What can hang from each mark:
G: B
T: E
B: G Q T
Q: B E
Z: E
U: C X
E: C Z
X: B

Known rows, with every way that one mark hangs from another:
E{Z}: [ 0.486  1.316 -2.874 -2.477  1.246 -1.517  1.198 -0.639 -0.742  1.010
 -1.592  2.233 -5.192  0.426  1.815 -2.452 -0.546 -1.938  5.086 -3.008
 -1.484]
Z{E{C}}: [-1.149  3.360 -1.551 -2.423  2.156 -0.645 -0.630 -1.874 -1.039  0.417
 -0.601  2.053 -4.231  0.162  3.239 -2.030 -0.328 -3.709  2.885  0.127
 -0.741]
Q{B{T} E}: [-0.357  0.077  0.333 -2.110  1.394 -0.810 -0.918 -1.260 -1.118 -0.712
 -1.578  1.418 -2.974  0.168  2.752 -1.852 -3.687  0.261  2.840 -1.897
 -0.985]
Q{B E{C Z}}: [ 0.336  0.736  0.153 -1.357 -0.436  0.527  0.943  0.075 -2.224 -1.149
 -0.392  1.674 -3.519  0.316  1.123 -3.196 -3.446 -2.614  1.418 -3.745
 -2.235]
Z{E}: [-1.841  2.771 -3.407 -3.122  2.054 -1.531 -0.358 -1.883 -0.645  0.914
 -1.562  2.319 -4.893  0.472  3.090 -1.053  0.434 -1.741  4.072 -0.490
 -0.295]
X{B{Q}}: [ 2.220 -0.186 -1.939 -1.439  3.107 -0.464 -0.029  0.261 -1.072  1.143
 -2.533  3.407 -2.569  1.314  1.979 -0.545 -0.163  0.109  2.919 -0.054
  0.565]
U{C X{B{G T}}}: [ 1.062  2.203  3.945 -1.665  0.781  0.599 -1.875 -3.026 -0.741 -0.768
 -1.261 -1.102 -3.301  0.437  3.027 -3.222 -2.723 -0.729  0.330  0.156
  0.168]
U{C X{B}}: [ 0.017  1.827  2.209 -2.307  0.398 -1.553 -0.122 -0.775 -1.944 -0.482
 -1.880  1.772 -4.057 -0.391  2.581 -2.494 -1.813 -0.585  2.162 -0.119
 -0.694]
T{E}: [ 2.635  1.029 -2.085 -2.465  2.824 -1.980 -0.029  0.932 -0.808  0.449
 -1.730  3.390 -3.463 -1.237  3.313 -1.555  0.687 -2.585  6.414 -1.234
 -0.986]
U{C X{B{Q T}}}: [ 0.596  0.899  2.827 -0.395  2.813 -2.068 -0.988 -1.844 -0.419 -0.431
 -2.462  0.397 -2.813  0.103  1.328 -2.338 -2.489  0.265  1.189  0.894
  0.102]
U{C X{B{Q{E}}}}: [-0.564 -0.881  2.712 -1.197  0.605 -2.155  0.405  0.158 -1.957 -1.776
 -1.508  0.860 -2.542  1.099  0.797 -2.488 -2.438 -0.030  0.879  0.113
  0.680]
X{B{G T}}: [ 2.302  0.539  0.055 -2.035  2.312  2.015 -1.883 -2.615 -0.410  0.844
 -1.233  0.391 -2.991  0.963  4.038 -1.816 -1.551 -0.814  1.848 -0.270
  0.646]
U{C X{B{T{E}}}}: [ 2.113  0.922  3.348 -1.575  2.802 -1.246 -1.778 -0.346 -0.401 -0.487
 -1.161  0.203 -3.490 -2.919  2.903 -2.863 -2.124 -1.462  2.859 -0.311
 -0.397]
Q{B{G T} E{C}}: [ 1.156  1.471  2.807 -1.057  0.510  2.247 -1.579 -2.206 -1.604 -1.551
 -0.365 -0.103 -1.507  1.525  2.879 -3.315 -4.137 -2.375 -0.136 -1.105
 -0.645]
G{B{Q}}: [ 1.003  1.114 -3.105 -1.555  3.693 -2.858  1.313 -0.436  0.282  1.361
 -0.009  4.173 -3.091  2.690  2.320  0.305  0.798 -1.570  4.755  0.289
 -0.231]
B{G Q T{E{Z}}}: [ 4.459  0.277 -1.506 -0.098  3.333 -0.013 -0.710 -0.388  0.878  0.926
 -1.988 -0.737 -2.923  0.685  0.819 -3.067 -0.490 -2.328  3.481 -1.742
  0.045]
U{X}: [-0.330  2.555 -0.451 -2.799  0.160 -3.928  0.369 -1.400 -0.926 -0.417
 -2.657  2.201 -3.973 -0.413  2.928 -1.398 -0.368 -0.680  4.702 -0.319
 -0.953]
U{C}: [-0.583  2.305 -0.062 -2.154  1.976 -1.364  0.425 -0.431 -1.620 -0.318
 -1.026  3.155 -4.111  0.935  2.336 -2.858 -1.278 -2.763  4.645 -0.644
 -1.346]
B{Q T{E{C}}}: [ 3.855  0.945  0.110 -0.114  5.577 -1.770 -1.187  0.319  0.027  0.200
 -1.287  1.811 -1.614 -1.038  1.957 -2.466 -1.070 -3.860  4.031  0.291
 -0.163]
U{C X{B{T}}}: [ 0.007  1.552  3.044 -1.677  1.801 -1.665 -1.342 -2.293 -0.740 -0.432
 -1.304  0.471 -3.898 -0.988  3.081 -2.536 -2.936 -0.437  1.733  0.047
 -0.293]
X{B}: [ 1.406  0.412 -1.969 -2.811  2.107 -0.180 -0.290 -0.418 -1.558  1.077
 -1.400  3.155 -3.765 -0.026  3.477 -0.917 -0.388 -0.420  3.702 -0.819
 -0.230]

Rows:
[ 3.371  1.179 -0.518 -1.738  2.839 -0.221 -1.730 -1.602  0.123  0.086
 -1.253  0.448 -2.655 -0.360  3.499 -2.571 -0.234 -2.839  4.379 -0.415
  0.161]
B{G T{E}}
[-0.029 -1.555 -1.478 -1.291  4.208 -2.775  0.289 -1.672  0.832 -0.247
  1.299  2.089 -2.669  2.567  2.600 -0.818 -1.422 -1.472  3.116 -0.249
  1.039]
G{B{Q{E} T}}
[ 3.267  1.195 -1.289 -1.471  2.562 -0.706  0.558  1.164 -1.183  0.213
 -0.281  1.929 -3.872 -1.599  2.016 -3.380 -0.821 -4.965  4.879 -2.852
 -2.209]
T{E{C Z}}
[ 0.310  0.226  1.166 -0.931  1.005  0.333 -0.325 -1.466 -1.430 -1.113
 -0.057  0.076 -3.398 -0.011  1.598 -3.489 -4.695 -2.399  1.070 -3.681
 -1.823]
Q{B{T} E{C Z}}
[ 0.913 -0.879 -0.758 -0.662  1.430 -1.035  1.694  0.259 -1.509 -1.021
 -0.013  1.334 -3.114  1.814  0.410 -3.427 -2.410 -3.351  2.167 -2.598
 -0.644]
B{Q{E{C Z}}}
[ 5.146 -0.624 -0.080 -0.746  4.197  1.404 -2.277 -0.396  0.195  1.011
 -2.027  0.461 -1.388  0.325  2.411 -1.675 -0.194 -0.945  2.376  0.401
  1.429]
X{B{G Q T{E}}}
[ 4.274  2.924  2.060 -0.795  2.574  2.118 -2.392 -0.595 -0.848 -0.329
 -1.506  0.525 -1.306 -0.759  2.962 -2.781 -2.062 -3.477  2.062 -0.838
 -1.284]
Q{B{G T{E{C}}}}
[ 4.361  0.071 -0.011 -1.825  3.161  1.636 -2.449 -1.092 -0.148  0.899
 -0.890  0.381 -2.425 -0.890  3.963 -2.223 -0.462 -1.515  2.796 -0.592
  0.610]
X{B{G T{E}}}
[ 1.274  1.228  0.908 -1.266 -1.455  2.831  0.561 -0.566 -2.230 -1.543
 -0.223  0.063 -2.713  2.254  1.372 -4.132 -3.402 -3.164  0.497 -3.501
 -1.640]
Q{B{G} E{C Z}}
[ 3.144  0.194 -2.219 -0.818  6.064 -2.955 -0.571 -0.169  1.474  1.395
  0.418  2.905 -2.624  0.345  2.734 -0.214  0.468 -2.380  5.356  0.146
  0.258]
G{B{Q T{E}}}
[ 4.780  1.549  1.177  0.134  4.503  0.347 -1.580 -0.624 -0.090 -0.276
 -1.039  0.117 -0.769  0.358  2.037 -3.001 -0.780 -4.206  2.889  0.682
  0.051]
B{G Q T{E{C}}}
[ 1.119 -0.855  0.259 -0.815  2.116 -0.297 -0.707 -2.264 -0.192 -1.028
 -1.059 -0.428 -1.702  3.022  1.890 -2.671 -1.726 -0.973  1.983  0.072
  1.504]
B{G Q{E} T}
[ 2.930  0.126 -0.234 -0.581  3.657  1.644 -1.634 -2.209  0.081  1.175
 -2.176  0.378 -1.951  1.991  2.439 -1.349 -0.857  0.056  1.193  0.554
  1.543]
X{B{G Q T}}
[ 1.232  0.813 -0.154 -1.338  1.167 -2.683  0.045 -0.454 -0.808  0.600
 -3.481  2.001 -2.587  0.269  1.824 -0.222 -0.451  0.976  2.264  0.619
  0.523]
U{X{B{Q}}}
[ 2.298  0.868 -1.900 -2.338  4.907 -2.689 -0.755 -0.926  1.109  1.135
  1.252  2.902 -3.605 -0.723  4.292 -0.671  0.189 -3.005  5.816 -0.744
 -0.462]
G{B{T{E}}}
[ 1.563 -2.232  1.079 -0.482  3.846  0.245 -1.025 -1.111 -1.138 -0.899
  0.283  0.796 -1.482  0.662  2.524 -2.316 -3.265 -1.727  0.086 -0.079
  0.894]
X{B{Q{E{C}} T}}
[ 0.002 -2.059 -2.207 -0.985  3.518 -2.569  1.187 -1.887  1.160  0.248
  1.589  1.111 -4.043  2.384  1.381 -1.641 -1.821 -1.956  2.952 -2.310
  0.194]
G{B{Q{E{Z}} T}}
[ 0.443  1.156  1.086 -1.741  0.258  0.106  0.277  0.027 -2.751 -1.521
 -0.482  2.752 -2.056  0.521  2.631 -2.507 -3.137 -2.171  1.932 -1.518
 -1.637]
Q{B E{C}}
[ 0.830 -0.830  2.085 -0.957  0.581 -1.939  0.168 -0.175 -2.073 -1.629
 -0.909  0.922 -1.345  0.470  1.820 -1.971 -2.499 -0.828 -0.151  0.313
  0.927]
U{X{B{Q{E{C}}}}}
[ 2.270 -0.437 -1.187 -0.751  4.457 -0.612 -1.080 -1.331 -0.139  1.286
 -2.388  1.739 -2.706  0.702  2.505 -0.576 -1.300  0.448  2.475  0.036
  1.089]
X{B{Q T}}
[ 2.983  1.334 -0.425 -1.588  5.039 -1.778 -0.677 -0.951  0.695  0.438
  2.498  2.674 -3.038 -1.055  4.536 -1.460 -0.674 -5.110  4.434 -0.181
 -1.030]
G{B{T{E{C}}}}
[ 1.970 -1.714 -0.635 -1.498  0.898  1.214 -0.093 -0.721 -1.550 -0.498
 -0.950  0.854 -1.379  3.106  1.794 -1.743 -0.994 -0.158  0.616 -0.313
  1.753]
X{B{G Q{E}}}
[ 0.310 -1.696 -3.148 -1.676  2.116 -2.419  2.205 -0.224  0.066  0.225
  1.621  2.243 -4.053  3.161  1.014 -1.294 -0.735 -2.040  3.431 -2.461
 -0.136]
G{B{Q{E{Z}}}}
[ 3.191  0.210 -1.397 -0.619  5.215 -2.417 -0.960  0.211  0.504  0.763
 -2.362  1.893 -2.179 -0.916  1.784 -1.432 -0.220 -1.924  5.364  0.007
  0.273]
B{Q T{E}}
[ 3.438 -0.520 -0.949 -2.081  4.394 -0.597 -1.950 -0.161 -0.140  1.007
 -1.095  1.805 -3.075 -2.343  3.952 -1.489 -0.966 -1.161  4.130 -1.067
  0.241]
X{B{T{E}}}
[ 1.100  0.704 -2.154 -1.306  5.010 -2.836  0.062 -1.907  1.046  1.150
 -0.125  2.766 -3.111  2.270  2.908  0.080 -0.396 -1.372  4.323  0.470
  0.236]
G{B{Q T}}
[ 1.062  2.363  2.931 -2.235 -0.654  0.653 -0.583 -1.616 -1.804 -0.886
 -1.475  0.222 -3.146  1.032  2.542 -2.852 -1.647 -0.927  0.813  0.065
 -0.405]
U{C X{B{G}}}
